Each row was made from one walk, in order. Every step used is in the known rows, and no mark comes twice. Write each row's walk.
Known rows
zifu nubuf pinu vudod dever: [-17   5  20  -5  -3 -27 -23   6 -36 -25   7   7   8  -1 -16 -16 -28  16
  -6 -11   5  11   1  46 -19  15 -18 -22  32  16  57  15  52  19  15  12
 -28  11   3   4  10  -3 -11  24 -28  -1  -7  -4   3 -45  -5  -5 -16   1
  -5   5 -12  11 -58 -18   2  10  14 -13  -4]
vudod pinu nubuf zifu dever kisi: [ -7  -2 -20   2   2  10   4   0  36  12  -1  -5   6  -3   9   9  67  12
  18  -4  -3 -28  13 -11 -13 -15  28  38 -34  -1 -40   4 -18 -22  -1 -20
 -13  41  24  16  11   2  -4 -47   8 -10   3 -22   0  27 -25   6  45   4
  -1   3   4   1  36  21 -14  -5 -12  11   2]
nubuf dever zifu: [  2  -3 -18  -2  -3  37  10  11 -20   7  -1  -8  -3   2   4   5   9 -15
  -1   7  -5  -7 -10  10  13  -2   9 -40   5   8 -16  -8  -5 -10  -9  -5
  30  -8   0 -13   0 -12   9   9  15  -2   1 -30 -14  12   8  11 -15   2
 -29  -7 -21  -9  50  -7   6  -2   9  -8  -5]
pinu vudod nubuf zifu dever: [  9  -3  35  -9  13 -38  48 -14 -57 -47  -6 -33   1   3 -13  13   0 -22
  -3  -4  -2 -16   2  11  -5  19 -22  53   8 -14 -17   4   2   8  15  -1
   8 -51  30   1  -9   3  -3  -9  -8  -9  -8   9 -15  -1  -6  17  12   3
 -17   0 -14  -2   9   3   0 -15   7 -22  -2]
kisi dever zifu nubuf: [ -2  -4   8   1  40 -10   5  -5  -2  -5  -6  17  -6   4  -1   1 -58 -25
  -5  -4   2  10   9 -15  17  32  20 -49 -12   0 -11   0 -44  16   7  -4
  -1  17  -2 -13  14   4   9 -26   2   0   2 -14   7  12  17  -1  25  -4
 -39  -2 -10 -13   4 -18  11   6  -8  -9 -10]
kisi dever zifu: [  0  -2 -12 -10  17  -5   6   4  -8  31  -6  14  -9   4   9  11 -34 -30
   1  -4  -1   0  -5 -24   5  28  20 -13  -7  -3 -35  -2 -46   1 -13  -3
   1 -11   0  -5   6   2   2 -23  -1   8   4   1  -1  35   5   0  12 -10
 -25  -1  -5  -4  26 -15  16   8   2 -20 -17]
vudod dever: [ 15   6  -9   5 -17 -16 -21   2   2 -14  -7  12   9  -1  -5 -13 -17   3
 -10   0  -3  -4 -15  -4 -18  19  -2   9  16   5  15   1  13 -12   6  -1
 -11  21  -6   1 -11  -3   0  15  -2  17   3  41 -14   4 -10  -5 -18 -12
  -7  -1   8  14 -30  -8 -10   3   8 -13  -6]
zifu dever: [ 25  -2  13   0 -20   3   8  -9  17 -13  -6  18  16   0 -11   9 -38   2
   0 -12   0   1   4 -14  -4  42 -20  40  10   5   4  -5 -41 -13  -2  -2
   0   3  -2  -4  -5 -12   7  12  14   1  -1  13 -16  -2  -3  -1  -5  -8
 -19   1   8   1  38  -5  -6   2 -10  -3  -3]
pinu vudod nubuf: [ 20   1  22   2  19 -49  29  -4 -52 -29   2   1  11   4  -3  14  -1  -9
 -12   4  -3  -8 -11  -6 -12   0 -30 -15  19   3   8   2  26   0   0   8
   6 -78  -6   2 -31  10 -11  20 -24  -6   3  23   5   5   4   8  -6  -1
  10  -1   6   3 -14   5  15  -6   9  -3  -8]
zifu nubuf dever vudod pinu: [ -8  -2   1  10  -4  27  -5  -7  37  16   4 -17   3  -4  -5  -7  11  25
   0  10   4  -3   6  31  18 -28  -2 -65  24  26  23  -2  51   6   8 -12
  -2  44   4  -3   8 -13 -10  39  35 -10   9  -2  -3 -35  -8 -17 -21   5
   7   2   6  -7 -80  -9   1  -1  -1  11  -9]
nubuf zifu dever kisi: [ -3   0  18 -12  -4   2  15  -2  -7  14 -13   3  17  -1   3  -5  -8  -4
   5   3  -8 -21   8  -3   4   6  -5  73  -9  -2 -41  -3 -16 -32  -6  -9
   1  33  26  -5  -1  -4  18 -24  32  -7  -1 -10 -27  16  -8   8  14   4
 -35   0   5   3  50  15 -18  -3 -19  -5   2]
pinu nubuf vudod: [  3  -7   1   5 -19  -7   0   0  14  18   0  20  14   5  13   4   7  17
  10   2   2   5  -6 -28  -3  -7 -18   2 -11 -10  25  -1 -18   7 -15  15
   4 -60 -26  -3  -7  -1   6  12 -25   9   2   1  12  23   5   4   5  -7
  36  -6  -6   4  37   6  -7  -1  -6  21  17]
zifu nubuf pinu vudod dever mudag: [-26   8  26 -10   2  -5 -37  10 -40  -6   2  -2   1  -3 -20 -14  -8  12
  -9  -7   4  27   1  31  -4  18 -30  -6  31   1  58  14  51  12   9  13
 -20  20 -16   5  14   7  -3  10 -12 -13 -10 -11  -2 -50   1  -8 -25   8
  26   6  -3   1 -60   2  17  10   0  -6  11]
vudod pinu nubuf: [ 13  -2 -37  15  -5  -8 -13  -8  34  22   8  14   0   0  14  15  39  11
   6   3  -1  -7  -4 -17 -19 -16  17 -37 -17   2  13   1 -25  -2 -12   2
 -12 -11 -13  13 -11  -3 -17   4 -29   7   7   5  29  21 -19  -2  28  -5
  23  -4  14   9   0   7 -14   5  10  13  -4]
vudod pinu nubuf zifu dever: [  2  -7 -15   8  -9   6   5 -13  37  -2  -3 -16  -8  -1   4  10  42  -1
  15  -7   0 -10  10 -15 -13   1  26  37 -19 -15 -18   1 -45   5   3  -9
  -1  12  19  15  15  -9  -9 -26 -11   0  -4 -14  13  12 -23   7  43   3
   1  -1   1   3  29   0 -21  -5   5   1   5]
vudod pinu: [ 12   0 -20   2 -30  -2 -11 -11  21  33   1  18  -2  -1   2   8   4   8
   4   3  -4   0  -1 -16  -6  -3   6 -17   7   3  -2  -5   9  -7 -11   2
 -17  -6   2   8  -3  -5 -15  23 -10   5   9  19  11   6 -15  -6   2  -1
   8   1  20  15  -2 -12  -8   3  16   0 -12]
mudag dever zifu: [  4   4 -23 -10  16  23  -7  -5  -8  -7   1   6  -9   0   4  -3  -4 -17
  -7   3  -6  11   0  20  13  14  21  -4 -12   2 -34  -4 -27   1  -8  -1
  12   6   3  -8   5   2  10  -7   4   9  -4  -6   5  12  25   3  -9   2
 -36  -4 -10  -7  21  -4   7   0   8  -1   2]
kisi dever zifu nubuf vudod pinu: [-25  -7   3  -6  -2  14 -12  -8  20   4   8  13 -23   3   4  -1 -16  12
  15 -16   8  13  21 -30  17  23  21 -35 -26   2 -12   0  -7  34  12  -3
 -22  18  26  -2  43   5  -5 -11  -5   4   4 -16  20  16  -2  -6  20   1
  -3  -2 -12 -13 -19 -29  17  -3  -3  -4 -13]
mudag dever: [ 12   3 -13   5   1   1 -12 -18  -3   0  -3  13   2  -2  -7   0 -21   3
 -12   7  -8  14  -3  14  15  15   5   7  12   6 -10  -2 -11  -3 -10  -2
   3   3  -2  -2   2  -5   7  10   3  14   2  15  -5  11  14  -6 -24  -5
 -13  -2   3   4  -7  -9 -15   1  -2  -3   5]
mudag dever zifu nubuf: [  0   2  -2   5  34  13 -19 -16   3 -30   5  -5  -2   0  -8 -12 -35 -17
 -12  10  -5  25  12  30  23   4  25 -29 -12   0  -6   1 -18  15   8  -1
  10  29   0 -15  14   4  15 -19   2   2 -11 -33  10   0  39  -2   0   3
 -59  -6 -10 -17  -8  -4   1  -1  -4   2   9]
pinu nubuf vudod dever: [  2  -1  -1   9 -17  -5 -10   6  12 -12  -2  16  11   1   1 -11   9  26
   7 -12   6  -5 -15 -17 -21   5  -2  21  -8  -1  37   4  12   1   5   7
  -8 -19  -8   7   0   3   5   0 -24  15   0  23   2  21 -18  -1  -6 -13
  27  -5  -8   9 -11   4  -7   0   1   9  12]
pinu vudod dever: [  3   6   6 -12   5 -30 -18  -9 -37 -35  -3  11   7   1 -14  -5   1  -2
  -1 -12  -1   7 -21  17 -36  35 -20  24  29  15  29   4  57 -10   8   6
  -7 -30  13   5 -16   7  -2  25 -18  -1   2  44 -10   5 -16  -3 -23 -11
   6   1  -4  17 -48  -5  14   2  18 -16  -9]

Which walk is each row?
[-18  -6   2  -6 -14  18 -12  -8   8   9  10   4  -9   1   2 -10  -8  11
  16  -2   8   6  16  -6  17 -20   5 -28 -21  -9   6  -3  17  32  13   9
 -11   2  15 -11  30   7   0  14 -11  -3  -7 -22  20  -3  15  -1   5  12
 -12  -4  -2  -4  13 -15   7  -4   6  10  -2]
dever zifu nubuf vudod pinu
[  3  -4   8   1  19  20   5 -11  24   0 -19 -17  -7  -2   3   8  13 -19
   4   6  -4   7   5 -16   5   6 -13  50 -25 -31  -2  -2 -48 -11  -3   0
  20  10 -15   7   4  -3  12 -49  11 -12 -11 -33  -8  -2   0   8  31   9
  12   2   0 -11  38  28  -6  -3 -25   6  25]
pinu nubuf zifu dever mudag
[-18   1 -34   0  16  13 -14  -6  26  37   4 -36 -30  -3  14  -2  68   0
   7  14   0  -1   2  25   5 -48  37  27 -22  -5 -27   9  13  11   5  -8
   0  15  12  19  12   5 -12 -21   7   3   5   3  27   2  -4  -9  19   9
  31   3 -10   3 -59  13 -16  -2   3   7   9]
mudag dever vudod pinu nubuf zifu
[-27  -2  -8  -1 -11  39 -27 -26   2 -14  15  -6 -18   0  -6 -12  15  22
  12  -7   3  24  25  12  27  -9  28 -22 -19  -5 -18  -2  20  39  13   1
 -14  24  28  -9  45   8   6   8  -4   3  -9 -22  20  -8  15  -5 -11  12
 -17  -5 -13 -17 -25 -18   2  -8   4   6   6]
mudag dever zifu nubuf vudod pinu
[  9   3   2  10 -23 -28  29  36 -43   1  16  -2   4   1   1  12 -19  -4
 -16   3   1 -26   1 -11   7 -25  -9 -36   7  -7  -6   6 -18   9 -19   8
 -11 -19 -15   5 -24 -13 -14  12 -17  13  -1  -2  10  -8   8   7   1   2
   6   3   1   9  44  -7 -20   7   6  -6  -2]
vudod nubuf pinu
[ -2  -3  30 -16  -7   7  16  -5  12  35 -10 -29  -1   0   3  -5 -34 -16
   4   4   3  -4   3  12   9  -3 -21  91   9  -9 -21   0 -11  -6  10   0
  12   8  14  -6  -4  -8   6   6  38  -9  -7  10 -22 -21  -8  -3   7   4
   1   8  -5   2  18   1 -14  -2 -11  -7   2]
nubuf zifu dever vudod
[ -9   5  -9 -25  16  -5 -14   4 -39 -26   2   0  -5   2   2 -12   7 -20
   4 -14   3   9 -14  27 -36  19   8  22  10   7   1   3  37  -7  14   6
  10 -29  11   2  -3  18  -1   2 -18  -9  -3  13  -4   6  -4   7 -18  -3
  -9  -1  -6   7 -14  -3  36   1  28 -17 -11]
pinu vudod dever zifu
[ 19  -4   9  13  11 -47  22  -2 -54 -19 -12 -23  -9   3  10   5 -15 -26
 -14  21  -6 -25  -6 -19  -1 -23  -6 -11  -4 -19 -24  -1 -10   1   0  -1
  13 -35   2  -8 -21  -5   3 -13 -17   9  -1   9  -7  12   9  13  17   6
 -24  -4   3   9  25   0 -20  -8  -1 -16   0]
vudod nubuf zifu
[ -2  -2  17  15 -19  -9 -14  12 -15  25   5  13  12   0  -7  -3 -58   5
  -9  10   1   3  16   3  17 -11 -15 -46  19   3  31   8  -7  18 -17  13
 -16  17 -22  -9  -1 -18  -4  25 -18   3  -3 -23  10 -24  16  -6   3   6
 -17   0  -1   7  31 -17 -18  19  -1   2   4]
zifu nubuf pinu
[ -6   2   4 -14 -19 -10   1  13 -63  31   7  14   1   2  -1   9 -10   0
   3   2  -2  14 -10  23   3   4 -33  12  30  10  18   7  20  10 -27  19
 -13 -50  -8   6  -5  -4 -13  42 -23  -5   1  -6  11 -10  -2   0 -14   3
  29   6  -1  15  32 -13   2  11  21  -7  -7]
nubuf pinu vudod
[ -9   0 -16  -7   5  16 -13  22  -2 -11   5   5  -6   0  11 -14  21   4
  12 -16   8  -1  -9  -6 -24  -5  24  12 -28  -9   8   0  -6   6  11   8
  10 -26  -8   0  11  12  10 -15 -26   7  -9  -8   9  14  -2  10  11  -8
   4  -7 -15   0  23   8  11  -1   8   4   3]
pinu nubuf vudod dever zifu
[ -4  -5 -13   0  -5  33  -9 -18  46   8  -7 -22 -19  -2   3  14  47  -8
  11  -4  -1   2  16 -16   0   2  12  31 -31 -28  -6  -1 -36  -4   7  -9
   3  24   2  21  20  -1  -1 -44   5 -13  -9 -36   7  -8 -17   6  34  13
  14   3   3  -8  24  19  -5  -6  -8   5  11]
vudod pinu nubuf zifu dever mudag
[ 10   3  12  -3  -9   6  16   7  18   5  -5  28  30  -1  -6   2 -17  11
   2 -10  -3 -15   5 -14  -3  22 -11  51   1  11 -21  -5 -21 -34 -10 -12
  -9  39   5  -6 -11  -2  12 -12  28  -7   3   5 -21   6  -5  -1  -3  -7
 -22   2  17   0  46  16  -6  -2 -20   6   1]
zifu dever kisi
[ -5  -1  32  10 -20 -11 -22  -2   7 -30  -5  11   7   1 -18 -25 -35  26
  -2  -7   5  13   4  -5  -2  20 -15 -10  15   3  46   2  41  17  24   6
 -13  24   4 -15  14   2  14  22  -5  10  -5  24 -16 -15   0  -8 -23  -9
  -7  -4  -2   3 -51 -12  -6  -3 -10   0  12]
zifu nubuf vudod dever
[  2   7   2  -8  -2  14 -14   0   8  38  -1  -2  -1  -1  -2  -4  -9   0
  -8  12   0  15  -8  34  18  -8  -3  35  19  10 -10  -2   9  -3  -6   2
   7   5 -13  -5  -9   2   4  19  29   7   6  29   2 -14   9 -18 -31  -3
  19   5   7   6 -53   5  -4   2  -7   7   7]
mudag dever vudod
[ 12   3   4  17   5  10  28   7 -16 -18  -8 -18   1  -2 -11  13  27  -3
 -22  10  -8  -9  -6  -7  27  -6 -22 -54  10  -4   8  -8  11 -17  -6  -8
  28   5 -18   1 -21  -8   6  -3  15  -2   6 -16 -27  -8  10   7 -28   5
   7  -2   5 -19 -14  14  -1  -8 -15  -2   5]
vudod nubuf dever mudag
[  5   0  -8   0 -12  25   6   0  76  19  14  -9   1  -5   5  10  28  19
  15 -17  11 -10   5   1 -14  -7   9  37 -15   7   2   1 -23  -5   2  -5
  -7  21  -6  18  -5   0 -16   5  15  -8   2  12  20 -23 -20 -12  20  -4
  40   6   7  -2 -16  14   7   1   2  24  -1]
zifu dever vudod pinu nubuf
[-10  -6  24  -4   4   4  -2  -5  -5   3   0   5   0   4   6 -11 -43  -5
   7   2   6  19  13 -15  22 -13 -13 -29 -12 -10  11  -3  -3  29  13  16
   3 -19  -6 -25  17   6  14  11  -8  -2 -10 -24  11  -6  34   4   4   7
 -23  -4 -11 -12  40 -10  12   0  -5  10   9]
dever zifu nubuf vudod
[ 17   5  17   5   9 -30  33  21  -7   8   9 -13   4  -1   9   5 -27 -12
 -17  14   7 -20 -10  -3  -2 -37 -25   1   3  -1  -3  -1   8  -8   8   6
   8 -31 -18  -5 -40   4  -8  17  16   4   5  37   1 -19   8  -5 -12  -7
  22   5  16   2 -28  14   3   0  -8   2   1]
dever vudod nubuf
[  5  -5 -35   7  19  26  11  17   1 -19   3  -4   1   1  12  10  33 -13
   4   8  -4 -10  -8   6   0  -4  24 -60 -19   8  -5  -3 -39  -7 -14  -3
  36 -21 -18  -3  -7  -7   7 -11  -8  -8   0 -49   3  20   9  16   8   2
 -20 -10 -20 -12  38   7  13   3   7  10  -1]
pinu nubuf dever zifu
[-17   5  31   1  -6 -12 -13  11   0 -12  -6  26  26  -2 -12 -35 -14  40
   1  -4   4   0   6  -7  -6   4 -12   5   4  11  21   3  56 -11  18  -5
 -22  52   5 -12   8  11  17   1   8   5   1  13 -24  -4  -7  -6 -25  -7
  -3  -4   8   2 -42   7  -8  -1 -22  11  12]
zifu nubuf vudod dever kisi
[ 12  -1  -7  10  17  13  45  22 -38 -48   3 -24   0   1   1  14  10 -18
 -12   4  -2 -21  -6   7   4 -24  17 -67  -6   2 -21  -5 -16  -4   3  -7
  38 -17   2  -9 -15  -5   3  -8   4   1   0 -22 -12   9  16  17 -15   0
 -32  -6 -15 -20  33  -3  10  -7   8 -10  -5]
vudod nubuf dever zifu
[ -8   2  -8  -6  -7   0  -7   1  27  81   6   5 -19  -1  10   6  -2   8
   3  -7   6  -4  -5  -6   1  12  11   4  10  14 -15   0  11  -3  -7  -8
 -23  15   8  13   2   0 -22  10  24   6  21  42   8  -2 -21 -23  -3  -9
  50   9  10  13 -64 -12   3   5   7  -7 -24]
kisi dever vudod pinu
[ -2  -6 -32  11  -2 -11 -15 -16  19  26  -5 -12 -14   0  17   6  53  -7
  12  13  -5 -15  -1 -18 -10 -27  22 -16 -15 -16 -10   1 -20   7 -12   0
  -3 -13   4  15   1  -4 -13 -20 -29   4   2 -12  21  24 -13   9  49   9
   7  -2  -2  16  10   3 -22   1  15   1   2]
vudod pinu nubuf zifu
[ -1   1 -23   6  -4  -1  -7   7  48  59  13  -3  -3  -2  19  10  30   8
   9   4   6  -6  -7  -2 -11 -43  10  -5 -15   6   9   0   3  -3  -8   0
  -5  -8 -23  13 -14   4 -25   8  -6  -6   9  14  32  -5 -15 -13  21   2
  52   3  18  11 -30  14   2   7  12  27  -1]
dever vudod pinu nubuf
[ 12   1  17  -8 -10  30  -2  -8  43 -10 -11  10   7  -2 -17   5 -31  -5
  -3  -7  -3  20   6  -4   9  36 -26  46   5 -12   8  -7 -25 -19  -9  -1
  10  11 -16  -1  -2  -7  13  -4  28  -7  -8   2 -20 -16   6  -4  -6   2
   7   5  14 -14  27  13   5  -2 -22   5  11]
zifu dever mudag
[  5  11  -7   0   4 -21 -11  14 -10   6  -2  25  20  -3   2 -19  11  10
  -7  -1  -4 -13 -16   0 -26   2   8  21  10  20  -7   2  35 -39  -4  -9
 -17  43   4  -3 -14  10  11  -9  13   7  10  32 -25  16 -15  -3 -21 -11
 -14   1  25  17 -21  14  -8   4  -7  -1  -8]
vudod dever kisi
[  2   3  19   0  20   1  26   1 -41 -45 -10 -19   2   1 -13  19  47   1
 -14   6  -9   2 -10   7  10  -5 -33 -39  24   1  20  -3  55  -9  -6   0
  27 -44  -9   5 -24   8   3   2   5 -17   5  -3 -16 -10  -1   8 -41   7
  22  -1   2 -22 -35  16  28 -12  -3  -6   2]
pinu vudod nubuf dever mudag
